What can hang from each mark:
N: S
Q: B M
M: F H K Q
H: B M
B: F H K S
F: B

Each row was made from one small tree. The marks that hang from a mark follow it in brackets, in alphabetical order. Every link used is in the known rows. Write each row's tree.
Known rows:
M{F H{B{K S}} Q}: [-0.226 -0.393  0.488 -0.954  1.086  0.437  0.473 -0.486 -0.727 -2.039
 -2.734 -1.042  0.110  2.468  0.146 -1.152  1.603  1.117  0.912 -0.083
  1.540  0.277]
H{M{F Q}}: [ 0.221 -0.178  0.058  2.083  0.762  0.579  0.843  0.409 -0.943 -0.583
 -2.382  0.169  0.214  0.412  0.634 -0.398  1.595  0.164  0.322 -0.321
  0.438 -0.310]
B{F H{M{Q}} K S}: [ 0.340  0.097  0.375 -1.218 -0.041  1.912 -1.014  0.008 -0.517 -1.993
 -3.056 -0.199  0.587  6.481 -1.498 -0.828  1.076  1.039  2.436 -0.536
  2.274  0.532]
N{S}: [ 0.351 -0.008  0.155 -1.027 -0.774  0.901  0.739  0.178  0.090 -1.315
 -0.141 -0.181 -0.053 -0.053 -0.833 -0.338  0.156  1.588 -0.890  0.237
  0.016  0.298]
H{M{F}}: [ 0.152 -0.217 -0.373  0.949  0.159  0.241 -0.079 -0.018 -0.548 -0.019
 -1.707  0.297  0.451 -0.190  0.484 -0.283  1.054  0.526 -0.324 -0.535
 -0.208 -0.466]
F{B{H{M} K}}: [ 0.273 -0.514  0.470  1.018 -0.224 -0.063  0.202  0.804  0.257 -1.060
 -1.133  0.037  0.219  1.899  0.823 -1.000  0.919  0.597  0.591 -0.749
  1.248 -0.091]
H{B{F K} M}: [ 0.510 -0.035 -0.663 -0.988  1.095  0.378  0.485  0.072 -0.660 -0.506
 -3.474  0.416  0.498  0.571 -0.158 -0.203  0.718  1.469 -1.742 -0.315
  0.933 -0.429]
Q{B{F H} M}: [-0.005  0.379  0.668  1.934  2.175  0.847 -2.393 -2.914 -0.517 -0.562
 -1.349 -0.232  0.983  4.005  1.617 -0.458  0.333  0.905  0.464  0.437
  0.647 -0.327]
M{K Q}: [-0.231  0.123  0.542  0.750  0.490  0.112  0.655  0.154 -0.093 -1.152
 -0.534  0.240  0.188  0.111 -0.092 -0.795  1.070 -0.890  0.029  0.256
  1.202  0.314]
B{F H K S}: [-0.035  0.185 -0.037 -2.845 -0.506  1.430 -2.368 -0.715  0.455 -1.104
 -1.376 -0.240  0.885  6.582 -0.992 -0.604  0.274  1.423  1.891 -0.393
  1.975  0.579]
B{F}: [-0.040  0.157 -0.656 -0.103 -0.017  0.251 -1.175 -0.731  0.169  0.479
 -0.732  0.466  0.874  1.722  0.836 -0.007  0.302  0.801 -0.429 -0.082
  0.662 -0.340]
F{B}: [ 0.044 -0.378  0.408  1.372  0.190 -0.548  0.628  0.446  0.399 -0.169
  0.417  0.081  0.626 -0.033  1.670 -0.588  0.557  0.507 -0.202 -0.244
  0.510 -0.381]
Q{M{H{B{F S}} K}}: [-0.340 -0.205  0.114 -0.866  1.239  0.399 -0.466 -2.539 -0.752 -1.710
 -1.276 -0.206  0.643  0.800 -0.066 -1.086  0.850  0.898 -0.234  0.175
  0.245 -0.113]
F{B{H S}}: [ 0.023 -0.517  1.400  0.918  0.021  0.168 -0.035  0.370 -0.061 -1.361
  0.285 -0.564  0.499  2.971  0.307 -1.011  0.558  0.942  1.798 -0.472
  0.859  0.148]
Q{M{F{B} H K}}: [-0.630 -0.515 -0.199  0.968  0.648 -0.332 -0.908 -2.390  0.232 -0.947
 -0.361  0.122  1.089  0.045  2.519 -1.481  1.643  0.683 -0.459 -0.224
  0.200 -0.544]
Q{M{H{B{K S}}}}: [-0.047 -0.200  0.122 -1.391  1.290  0.658  0.332 -1.828 -0.694 -1.674
 -1.355 -0.719 -0.152  0.986 -0.253 -0.652  0.354  0.778  0.399  0.203
  0.054  0.116]
M{Q}: [ 0.126  0.018  0.555  1.408  0.733  0.417  1.192  0.519 -0.498 -0.711
 -0.783 -0.184 -0.326  0.760  0.114 -0.171  0.656 -0.505  0.749  0.242
  0.865  0.222]
B{K}: [ 0.045  0.221 -0.651 -2.103 -0.282  0.273 -0.394  0.115  0.845 -0.099
 -0.537  0.137  0.141  1.044 -0.025 -0.099 -0.061  0.128 -0.239 -0.026
  0.864  0.269]
H{B{F K S} M{Q}}: [ 0.640  0.067  0.235 -1.058  1.722  1.333  1.346  0.473 -1.217 -1.850
 -4.013 -0.085  0.565  2.664 -1.030 -0.485  1.215  1.374 -0.061 -0.045
  1.757  0.073]
M{F H}: [-0.464 -0.482 -0.281  0.020 -0.521 -0.384 -1.112 -1.087 -0.099 -0.428
 -0.866 -0.438  0.272  0.585  0.888 -0.819  0.987  0.712  0.366 -0.466
  0.027 -0.218]
Q{M{H}}: [-0.166 -0.234 -0.082  0.530  0.611  0.344 -0.019 -1.884 -0.617 -0.987
 -0.541 -0.341 -0.264  0.100  0.452 -0.510  0.391  0.061  0.667  0.091
 -0.492 -0.115]
M{H{B} K Q}: [-0.310 -0.432  1.055  0.568  0.865 -0.503  1.396 -0.246 -1.084 -2.398
 -1.817 -0.519 -0.509 -0.659 -0.851 -1.394  1.375 -0.269 -0.157  0.106
  1.133  0.279]

Which tree is each row?
[ 0.062  0.495 -0.745 -3.717 -0.249  1.266 -1.614 -0.637  0.819 -0.514
 -1.163  0.093  1.495  4.611 -0.498 -0.344  0.127  1.270  0.695 -0.027
  1.718  0.316]
B{F K S}
[ 0.158  0.675  0.797 -2.278  1.049  0.701 -1.306 -0.783  0.420 -1.159
 -0.796 -0.702  1.123  3.305 -0.659 -0.498 -0.331  0.387  0.775  0.514
  1.106  0.532]
Q{B{K S}}
[-0.018 -0.218  0.065  1.084 -0.400  0.413 -1.609 -0.634 -0.630 -0.781
 -1.969  0.531  0.536  2.716 -0.478 -0.778  1.075  0.650  0.301 -0.730
  0.931 -0.197]
B{F H{M{K}}}
[-0.243 -0.391  0.257 -0.581 -0.017  0.237 -1.362 -0.245  0.860 -0.583
 -0.469 -0.261  1.225  3.712  1.718 -1.022  1.123  1.491  0.825 -0.589
  1.357 -0.062]
M{F{B{H K S}}}
[ 0.016 -0.397  0.445  0.420 -0.272 -0.224 -0.286  0.523  0.801 -0.698
 -0.246 -0.073  0.279  2.319  1.291 -0.902  0.613  0.657  0.546 -0.525
  1.429  0.038]
F{B{H K}}
[-0.169  0.405  0.748 -0.821  2.098  1.424 -2.700 -2.786  0.168 -1.328
 -1.394 -0.787  1.306  5.457  1.108 -0.845  0.536  1.208  1.391  0.375
  1.033  0.244]
Q{B{H K S} M{F}}
[ 0.062  0.238  1.376 -0.588  0.876  0.648  0.046 -0.557 -0.619 -2.666
 -1.940 -1.256  0.115  3.360 -1.025 -1.225  0.689 -0.168  2.184  0.366
  1.629  0.745]
M{H Q{B{K S}}}
[ 0.087 -0.279  0.875  0.191  1.891  0.632  1.298  0.170 -1.450 -1.989
 -3.116 -0.165  0.678  0.434 -0.759 -1.061  1.888  0.979 -0.440 -0.139
  0.934 -0.042]
H{B{S} M{F K Q}}
[ 0.066 -0.267  0.188 -0.152  0.895  0.146  0.924 -0.283 -0.837 -1.750
 -2.897 -0.518 -0.320  1.748 -0.065 -0.867  1.144  0.628  0.185 -0.002
  1.741  0.141]
M{H{B{F K}} Q}
[-0.070 -0.267  0.111 -0.332  1.462  0.665 -0.045 -2.199 -1.052 -1.398
 -1.475 -0.530  0.231  1.348  0.141 -0.598  0.533  1.176  0.356  0.183
 -0.039 -0.204]
Q{M{H{B{F S}}}}
[-0.272 -0.300 -0.282 -1.248  1.428  0.619 -0.525 -2.288 -0.419 -1.216
 -1.671 -0.598  0.435  1.455  0.925 -0.788  0.939  1.405  0.071  0.061
  0.158 -0.152]
Q{M{F H{B{K S}}}}
[-0.484  0.307  1.296  0.316  2.128  0.947 -2.843 -3.198 -0.212 -1.578
 -0.797 -0.559  1.603  4.089  0.886 -1.267  0.881  0.855  0.977  0.386
  0.613  0.120]
Q{B{H S} M{F K}}
[ 0.101  0.639  0.839 -0.590  1.282  0.736 -1.894 -1.440 -0.127 -0.695
 -0.937 -0.441  1.712  3.806 -0.003 -0.423 -0.050  1.015  0.584  0.432
  0.952  0.054]
Q{B{F S}}
[ 0.036 -0.472  0.412  1.674 -0.157  0.356 -0.842 -0.090 -0.814 -0.642
 -1.655 -0.105 -0.229  1.792 -0.129 -0.505  0.979  0.578  0.943 -0.750
  0.116 -0.131]
B{H{M{F}}}
[-0.196  0.327  2.071  0.866  1.355  0.600 -0.605 -0.559 -0.539 -2.375
 -0.984 -0.616  0.587  3.312 -0.967 -1.307  0.940 -0.479  1.552  0.439
  1.733  0.735]
M{K Q{B{H S}}}
[ 0.128  0.081 -0.675 -1.750  1.066  0.098 -0.264 -0.366  0.181  0.002
 -2.039  0.214  0.556  1.302  0.535 -0.043  0.256  1.523 -1.796  0.050
  1.230 -0.249]
H{B{F K}}
[ 0.589 -0.307  0.832  1.909  1.929  0.308  2.613  1.027 -1.879 -1.419
 -3.065 -0.175 -0.637 -1.019 -0.694 -0.220  1.072  0.391 -0.607  0.000
  0.423 -0.203]
H{B M{Q}}
[ 0.222 -0.277 -0.175 -0.089  0.181  0.407  0.047  0.314  0.048 -0.650
 -1.660  0.158  1.162  1.250  0.943 -0.811  1.344  1.114  0.105 -0.651
  0.656 -0.352]
H{M{F{B{K S}}}}
[-0.116  0.338  1.105  1.003  1.920  0.792 -0.746 -0.741 -0.335 -0.959
 -1.492 -0.685  1.162  3.379  1.095 -0.700  1.168  0.517  1.067  0.450
  1.278  0.128]
M{F Q{B{S}}}
[-0.238  0.148  0.831  2.175  2.298  0.609 -2.378 -2.851 -0.346 -0.510
 -1.094 -0.497  0.837  3.116  2.109 -0.600  0.660  0.867  0.454  0.344
  0.200 -0.309]
Q{B{H} M{F}}
[ 0.050 -0.327  0.895 -0.873 -0.231  0.368 -0.350  0.440  0.626 -1.463
 -0.134 -0.476  0.617  3.783  0.279 -1.058  0.512  0.966  1.629 -0.496
  1.559  0.381]
F{B{H K S}}
[ 0.292 -0.221  0.436  2.360  0.246  0.909 -0.537 -0.071 -1.190 -0.973
 -2.606  0.177  0.007  3.640 -0.159 -0.515  1.263  0.648  1.244 -0.583
  1.246 -0.136]
B{F H{M{Q}}}
[ 0.182  0.515  1.243  0.149  1.419  1.243 -1.071 -0.566 -0.282 -1.726
 -2.055 -0.643  0.769  5.729 -0.188 -0.740  0.679  0.421  1.868  0.354
  2.323  0.561]
M{Q{B{F H K S}}}
[ 0.116 -0.628  1.260  2.997  0.283 -0.217  0.889  0.830 -0.487 -1.542
 -0.997  0.063  0.178  1.145  0.773 -1.312  1.498  0.101  0.746 -0.622
  1.194 -0.131]
F{B{H{M{K Q}}}}
[-0.158  0.405  0.263  1.382  2.512  0.507 -1.772 -2.786 -0.073  0.003
 -0.913 -0.221  1.309  1.614  2.528 -0.359  0.556  0.725 -0.472  0.625
 -0.055 -0.499]
Q{B M{F}}
[-0.270 -0.101  0.952  1.939  1.198 -0.053 -0.726 -1.229 -0.684 -1.386
 -1.978 -0.920  0.475  2.166  1.332 -1.168  1.498  0.188  1.058  0.127
  1.071 -0.021]
M{F H Q{B}}
[ 0.161  0.162 -0.209 -3.049  1.088  0.714 -0.338 -0.428  0.007 -0.743
 -1.934 -0.167  0.921  2.774 -0.487 -0.228  0.155  1.851 -0.674  0.101
  1.370  0.087]
H{B{F K S}}
[-0.335  0.183  1.044  1.064  0.800 -0.154 -0.874 -1.432 -0.547 -2.114
 -1.881 -0.321  0.794  1.966  0.053 -1.616  1.362 -0.452  0.487  0.279
  1.735  0.206]
M{H K Q{B{F}}}
[-0.567  0.125  0.406  0.758  1.770 -0.043 -2.213 -3.496 -0.131 -1.146
 -1.073 -0.319  1.329  0.993  1.797 -1.386  1.082  0.380 -0.420  0.393
  0.174 -0.335]
Q{B M{F H K}}
